In the rows, 128 means zero.
Known rows, with every step that occurs
tabo, bazos, bezi, fedo: [159 131 129  69 157 105 156 126 125 165 148 130 100 124 179 130 147 156
  64 151 129 139 143 104 148 140 119 136 150 100 160 112 117  97 123 113
 121 169 122 141  76  58 115  57 108 112 124 106 129 115 193 150  67 164
 172 142 123 141  84 111 118 115 115 146 132 126 139 151 113  53 130 153]
pugu, tabo, bazos, bezi, fedo: [129 136 130  85 155  98 146 140 112 182  63 128 109 113 187 133 136 155
  61 106 173 112 155  88 151 142 119 170  81 104 154 119 121 103 136 130
 112 174 113 147  72  82 145  68 113 147 116 103 116 126 187 134  92 148
 192 142 108 140 101 106 108 140 122 154 185 110 132 133 124  71 134 163]
bezi, pugu, tabo: [149 146 105 124 127 117 156 141  93 146  35 130 129 115 149 142 135 150
 125  90 172 111 140 135 144 138  43 144  73 136 139 129 125 141 153 125
 158 134 116 144 110 150 161 140 130 153 124 106 156 195 117 116 138 126
 148 131 124 124 160 123 115 142 151 140 166 115 105 115 137 107 130 132]
fedo, tabo: [110 134 140 151 125 125 149 149 186 158 158 117 108  89 122 130 124 124
 110 130 104 129 149 117 130 135 118 136  94 134 125 127 138 115 136 144
 128 124 135 130 161 157 111 122  99 132  99 109 119 128 118  96  97 135
 101 138 130 127 133 119 133 126 129 104 184 130 126 120 143 171 135 137]
bezi, fedo, tabo, bazos, bupo: [142 114 129  94 153 123 151  82 184 159 154 111  92  89 183 106 113 170
  67 157  67 138 143  93 169 143 120 161  90 116 124 115 125 138 143 113
 105 119 125 140 106 101 118 106  95 175 108  68 140 142 132 116  57 171
 148 221 130 131  97 114 139 106 120 108 188 128 110 132 136 119 131 179]
gotu, tabo, fedo, bezi: [147 133  79 181 132 122 117 115 140 108 133 109 116 115 144 138 110 145
  81 131  99 165 132 136 127 132 106  74 167 130 147 158  98 110 150 151
 106  93 127 134 140 162 157 147  85  83 157 141 115 170 157 110 118 149
 104 147 132 160 112 144 108 180 120 199 180 129 105 114 127 158 148 119]
bazos, tabo, fedo, bezi, gunir: [168 134  76 184 152 140 138 101 101  92 140 144  95 132 134 159  96 122
  73 125 150 191 127 121 150 123  86  92 123 127 137 162 117  98 167 134
  86  88 123 124 118 137 144 144  80  84 146 123 146 164 130 153 152 151
 109 108 120 148 100 125 118  98 139 202 166 114 107 104 136 126 153 135]
fedo, tabo, pugu: [112 125 145 164 129 112 169 146 176 146 131 117 110  93 116 129 123 139
 112 123  97 121 188 118 137 128 119 140  94 132 120 123 131 105 145 166
 124 133 127 112 157 110 103 133 108 142  97 167 109 185 114  92 106 128
 123 167 150 134 142 122 134 126 125  85 182 129 135 149 135 156 149 132]
bazos, tabo, fedo, bezi, pugu: [154 143  72 174 138 148 185  92 104  93 132 129  97 146 135 156 108 135
  78 111 149 175 142 156 149 127  41  64 113 114 125 170 110  99 166 134
 135  95 130 128 127 168 151 156  75  83 145 123 121 202 145 123 136 162
  98 112 128 144 114 137 130  98 152 192 132 148 102 111 125 120 156 119]
pugu, tabo, bazos: [ 94 150 113  93 142  99 132 160 106 153  77 121 117 111 140 123 136 170
  97  95 150  99 150  96 141 138 123 146  76 121 159 118 126 133 121 130
 134 141 129 126 111  95 156 124 132 164 136  88 101  99 144 140 104 118
 179 170 111 133 133 116 111 143 121 148 182 115 101 124 122 115 136 137]
fedo, bezi, pugu, tabo, bazos: [143 159  72 102 135  92 183 134  83  98  81 141 112 106 149 128 136 185
  88 102 140 108 180 124 156 133  38 130  99 106 163 143 112 131 135 121
 149 103 127 137 137 101 157 134 111 161 159  82 118 154 160 141  81 133
 173 177 124 148 131 126 116 131 135 229 161 132  86 104 105 123 142 133]
bezi, bazos: [183 117 131 128 135 104 142 166 128 131 139 115 131 140 133 125 131 115
 112 110 126 119 127 160 138 157  48 123 147 155 137 118 142 125 112 110
  83 129 111 126 121 144 130 139 129 126 125 133 152  92 137  98 134 101
 109 137 102 129 110 127 136 117 134 136 127 118 133 126 126  94 126 132]
pugu, tabo: [106 139 119 135 135 117 131 137 103 160  47 129 133 125 139 134 127 133
 128  94 157 118 138 113 146 138 123 157  80 131 137 134 142 136 134 137
 138 137 125 136 105 137 156 131 129 162 130 124 122 136 123 123 136 116
 148 131 102 130 142 125 111 150 136 135 186 110 124 124 137 136 123 123]
fedo, bezi, pugu, tabo: [150 156  76 137 125 106 185 124  86  98  52 138 124 106 154 143 138 151
 106  90 152 116 169 138 156 128  35 147  90 127 154 141 115 131 146 130
 149 105 122 139 134 138 146 142 121 161 158 114 146 188 145 142 116 136
 168 134 128 154 147 135 112 128 149 220 156 130 105 109 117 145 136 135]
pugu, tabo, fedo: [108 120  97 172 143 132 123 120 108 167   4 129 113 125 144 133 115 132
  82  87 167 142 107 140 124 133 114 106  73 126 122 155 121 139 146 178
 118 120 125 122 112 177 177 137 129 193 137 128 109 162 140 118 174 131
 120 129 107 129 135 122 109 150 137 134 186 110 105 106 134 126 145 131]
gotu, tabo: [126 129 119 129 116 118 107 134 147 128 166  93 134 108 155 131 119 140
 132 131 100 127 138 124 133 146 121 123 168 138 141 119 119 121 139 109
 120 134 118 133 135 142 133 138  98  58 116 130 136 123 121 101  96 135
 117 141 135 139 132 132 118 177 115 135 178 122 128 124 135 142 129 126]
gotu, tabo, bazos, bupo: [119 124 110  83 133 119 124 117 137 113 202  83 115 114 141 111 117 170
  94 134  75 116 155 100 158 136 128 107 164 118 169 111 127 141 134  92
 130 132 126 146 107 106 147 114 104  84 130  71 114 119 125  99  44 146
 160 233 143 138 115 125 121 177 105 145 173 138  87 121 119 141 132 134]
pugu, tabo, fedo, bezi, bazos, bupo: [148 108  71 179 154 122 161  99  91 118  10 116 116 124 134 122 118 132
  56  81 137 150 136 150 164 150  58 117  97 133 134 157 115 151 136 167
  87 106 117 137  98 176 189 116 127 223 157 116 122 168 160 109 151 119
 134 187  93 146  97 123 114 143 135 212 182 117 105 107 113 154 144 127]
bazos, tabo, pugu: [ 95 140 142 131 143 125 168 118 108  99 158 128 113 159 123 142 111 144
 122 118 149 129 176 123 166 132 110 131  87 132 126 124 135  79 142 112
 123 126 122 112 111  77 109 153  97  54 119 174 103 192 112 134 122 136
 142 126 139 120 141 118 121 106 129 124 154 138 139 155 135 100 141 128]
gotu, tabo, fedo, bezi, pugu: [169 132  63 170 131 118 126 107 130  94 120 103 128 108 160 147 110 152
  82 122 103 168 135 151 127 137  56  69 174 128 141 162  93 129 159 152
 136  89 133 134 137 177 163 146  81  82 145 132 132 210 148 107 107 160
 101 154 138 155 119 136 115 166 127 206 164 134  95 118 123 144 163 135]
bazos, bupo: [132 111 116 120 145 143 140  77 131 105 131 127 113 127 121 107 117 125
 123 128  99 126 140 124 149 121 133 125 121 126 125 118 142 163 127 115
 129 118 131 139 110 127 137  96 137 174 129 101 131 171 115 116 120 136
 137 197 139 119 126 131 126 132 130 133 120 150 124 135 125 160 122 140]

Rows
[162 123 139 120 159 117 142 109 134 161 106 142 118 119 178 141 132 114
 104 143 153 153 134 119 134 130 127 154 134 116 119 122 120  92 148 118
 114 174 122 142  76 107 120  60 101 103 111 148 157 157 169 137 111 161
 133  91 124 145  91 114 130 118 141 146 131 122 166 150 121  73 123 156]  bazos, bezi, fedo
[174 107  82 176 154 107 150 132 118 105  98 121 116 133 126 136 123 114
  57 117 119 169 119 188 129 152  54  72 164 126 138 168 106 121 127 155
  74  92 121 118 133 169 149 140 109 167 155 148 117 134 164 117 157 125
  95 136 103 148  90 137 124 121 134 209 126 123 119 116 110 127 151 126]  tabo, fedo, bezi, bazos
[112 131  79 178 154 146 162  95 107  94 145 131  98 157 113 150 116 127
  75 113 147 175 131 144 151 129 110  85 113 120 123 153 112  93 144 126
 114  94 134 126 128 146 149 154  68  83 150 119  95 155 156 135 124 151
 104 106 127 146 105 131 122 109 137 205 148 140 112 110 125 134 152 120]  bazos, tabo, fedo, bezi
[160 138 120  81 158  94 139 172  87 174  81 132 100 110 160 130 136 155
  93 111 179 108 149  94 135 126  98 162  89 115 183 113 125  99 129 125
 101 168 104 137  76  74 147  63 111 160 118 112 138 109 159 138 111 121
 177 142  99 140 113 107 110 137 126 146 207 102 112 122 125 100 138 141]  pugu, tabo, bazos, bezi, gunir
[165 149  79 131 114 118 173 117 107  85 117 139 124 117 140 133 133 156
 110 117 117 129 160 140 133 128  43 114 141 122 143 141 114 130 140 119
 152 103 125 141 145 123 129 140 104 129 146 120 152 185 148 143 111 143
 134 142 133 140 128 137 128 114 139 217 120 141 108 116 105 136 141 138]  fedo, bezi, pugu
[ 99 133 125  93 146 105 163 174  95 171  95 122 117 122 137 128 155 149
  96  86 174 101 152 102 134 133 122 135  85 105 171 121 130 103 111 134
 136 185 130 138  83  86 165  63 118 146 125  91  93  97 176 123  91 131
 188 138 105 137 116 113 103 151 116 153 180 127 114 126 115 101 135 119]  pugu, tabo, bazos, bezi
[165 132  63 176 140 132 149  95 116 101  72 139 116 112 139 149 118 145
  68 117 119 159 132 171 128 116  51  61 139 115 127 167 107 134 148 172
 138  91 139 122 140 161 148 138 101 164 154 131 131 210 155 129 149 143
  99 140 128 146 113 125 126 129 144 194 118 140  96 111 110 135 157 123]  tabo, fedo, bezi, pugu
[153 117  80 175 142 111 142 135  88 135  19 126 122 119 136 142 125 120
  60  75 158 144 124 152 139 154  62 114 103 134 147 165 115 119 135 169
  81 107 127 130 113 180 177 145 112 191 156 134 121 143 163 122 160 113
 118 139  92 157  99 124 109 146 143 200 183 108 116 102 118 137 142 133]  pugu, tabo, fedo, bezi, bazos
[144 150  70  85 141 114 190 106  86  84  77 138 109 105 141 123 129 180
  81 103 117 103 179 123 179 125  38 138  93 105 161 138 124 153 128 112
 152  96 126 150 115 105 163 116 111 196 154  62 123 177 144 133  74 140
 188 222 122 139 140 128 118 134 140 230 156 145  78 113 107 143 144 134]  fedo, bezi, pugu, tabo, bazos, bupo
[132 129 146  97 144 114 145 120 180 172 150 117  96  84 189 132 121 164
  72 165  88 136 139  90 150 151 123 156 102 115 128 126 118 113 142 123
  99 123 120 138 127 106  99 126  99 137 107  82 128 116 145 121  73 161
 152 175 117 134  97 111 135 111 126 100 183 103 127 141 136 108 143 168]  bezi, fedo, tabo, bazos
[124 140 121  91 127 109 113 158 147 130 202  88 125 115 151 121 113 167
  97 134  90 115 144 104 135 150 122 112 162 124 165 123 120 129 123  95
 127 134 130 145 130  93 138 137  96  50 129 101 103  86 131  99  64 131
 147 185 141 131 121 122 118 178  98 139 182 121 100 122 126 126 144 133]  gotu, tabo, bazos
[165 126 135 109 155 108 164 187 184 183 198 114  88  72 152 139 126 148
  92 145 117 133 165  88 115 122  91 136 119 110 169 114 134  79 132 131
  91 174 113 133 117  88 106  60  86 124  95  94 137 105 150  97  64 146
 139 140 120 133 102 115 126 119 122 110 213 120 123 136 132 118 142 142]  fedo, tabo, bazos, bezi, gunir
[120 123  78 179 140 120 129 100 101 133  15 141 116 113 134 138 119 128
  65  95 157 147 127 141 137 134 113 114  77 133 136 164 111 135 141 183
 117 110 129 117 120 160 179 139 108 180 167 136 106 163 158 127 150 133
 129 135  98 151 119 127 109 152 137 201 178 115 107 109 116 153 144 123]  pugu, tabo, fedo, bezi
[134 149 115  95 151 108 218 171 173 179 185 111 104  88 139 126 133 161
  90 127 109 107 173 120 128 135  45 102 107 102 156 125 138  84 128 136
 155 183 136 141 121 126 108  61  83 120  88  80 119 138 165  82  47 148
 132 142 125 137 124 109 135 117 120 108 184 161 108 136 127 115 134 134]  fedo, tabo, bazos, bezi, pugu
[153 140  89 155 156 117 162 146  92 177  18 120 114 127 153 141 143 132
  90  78 187 136 127 157 122 131  42  99  94 110 135 156 119 112 159 165
 163 180 130 145  80 175 162  62 104 156 117 128 140 219 168 107 154 129
 123  87 118 146 128 114 112 137 157 144 161 134 118 127 118  85 144 127]  bazos, bezi, pugu, tabo, fedo
[145 115 159 138 143 106 135 109 179 160  99 128  95  87 178 138 118 146
  86 151  97 143 170 114 158 138 131 169  97 137 117 122 120 115 171 155
 103 117 117 112 139 104  89 144 103 135  96 177 145 220 114 121 107 163
 134 166 140 134 109 122 130 105 136  88 185 108 146 157 147 107 144 171]  bezi, fedo, tabo, pugu
[190 134 127  73 150 101 146 174 112 153 167 126 111 109 156 127 132 151
  92 147 143 128 143  95 119 104  87 132 149 104 176 120 134 104 121 123
  97 165 115 136  90  63 133  55 113 113 118 114 145 105 165 133  93 131
 159 141 120 131 104 117 125 116 116 151 155 119 121 143 113  73 142 152]  tabo, bazos, bezi, gunir
[140 123  76 169 141 135 130  88 118 103  90 135 110 129 124 142 115 127
  72 130 114 169 128 151 120 113 114  75 139 115 124 167 109 122 141 178
 117  89 142 109 135 160 152 135  97 164 163 144 105 155 171 132 141 141
 105 140 134 150  98 129 127 123 146 203 132 137 109 118 104 146 150 115]  tabo, fedo, bezi
[208 130 128 131 151 106 124 158 111 148 135 140 102 112 157 150 132 108
 132 151 160 150 131 116 118 112  96 144 138 116 161 134 129  94 140 128
  97 176 109 135  90 102 121  48 111 111 109 149 179 150 153 133 143 131
 131  85 121 129 109 120 112 118 138 146 150 112 148 132 125  97 142 151]  bazos, bezi, gunir
[148 112 141 133 139 123 129 107 187 176 124 121 102  85 178 144 113 130
  88 156 108 152 130  96 146 144 125 173 101 135 112 142 112 112 154 138
 104 120 125 139 129 139  99 130  97 131 103 116 157 153 132 112 102 159
 117 131 123 132 107 121 133 112 141  94 188 100 145 144 147 125 130 161]  bezi, fedo, tabo
[123 127 116  82 153 131 150 104 124 114 159 116 105 132 128 103 115 167
  89 126  89 113 148 118 161 123 125 108 131 105 161 114 142 153 110 112
 134 127 135 132 109  78 145  97 127 173 138  70  94 117 130 120  69 136
 166 233 130 123 122 121 134 136 103 131 124 148  95 135 110 133 144 133]  tabo, bazos, bupo
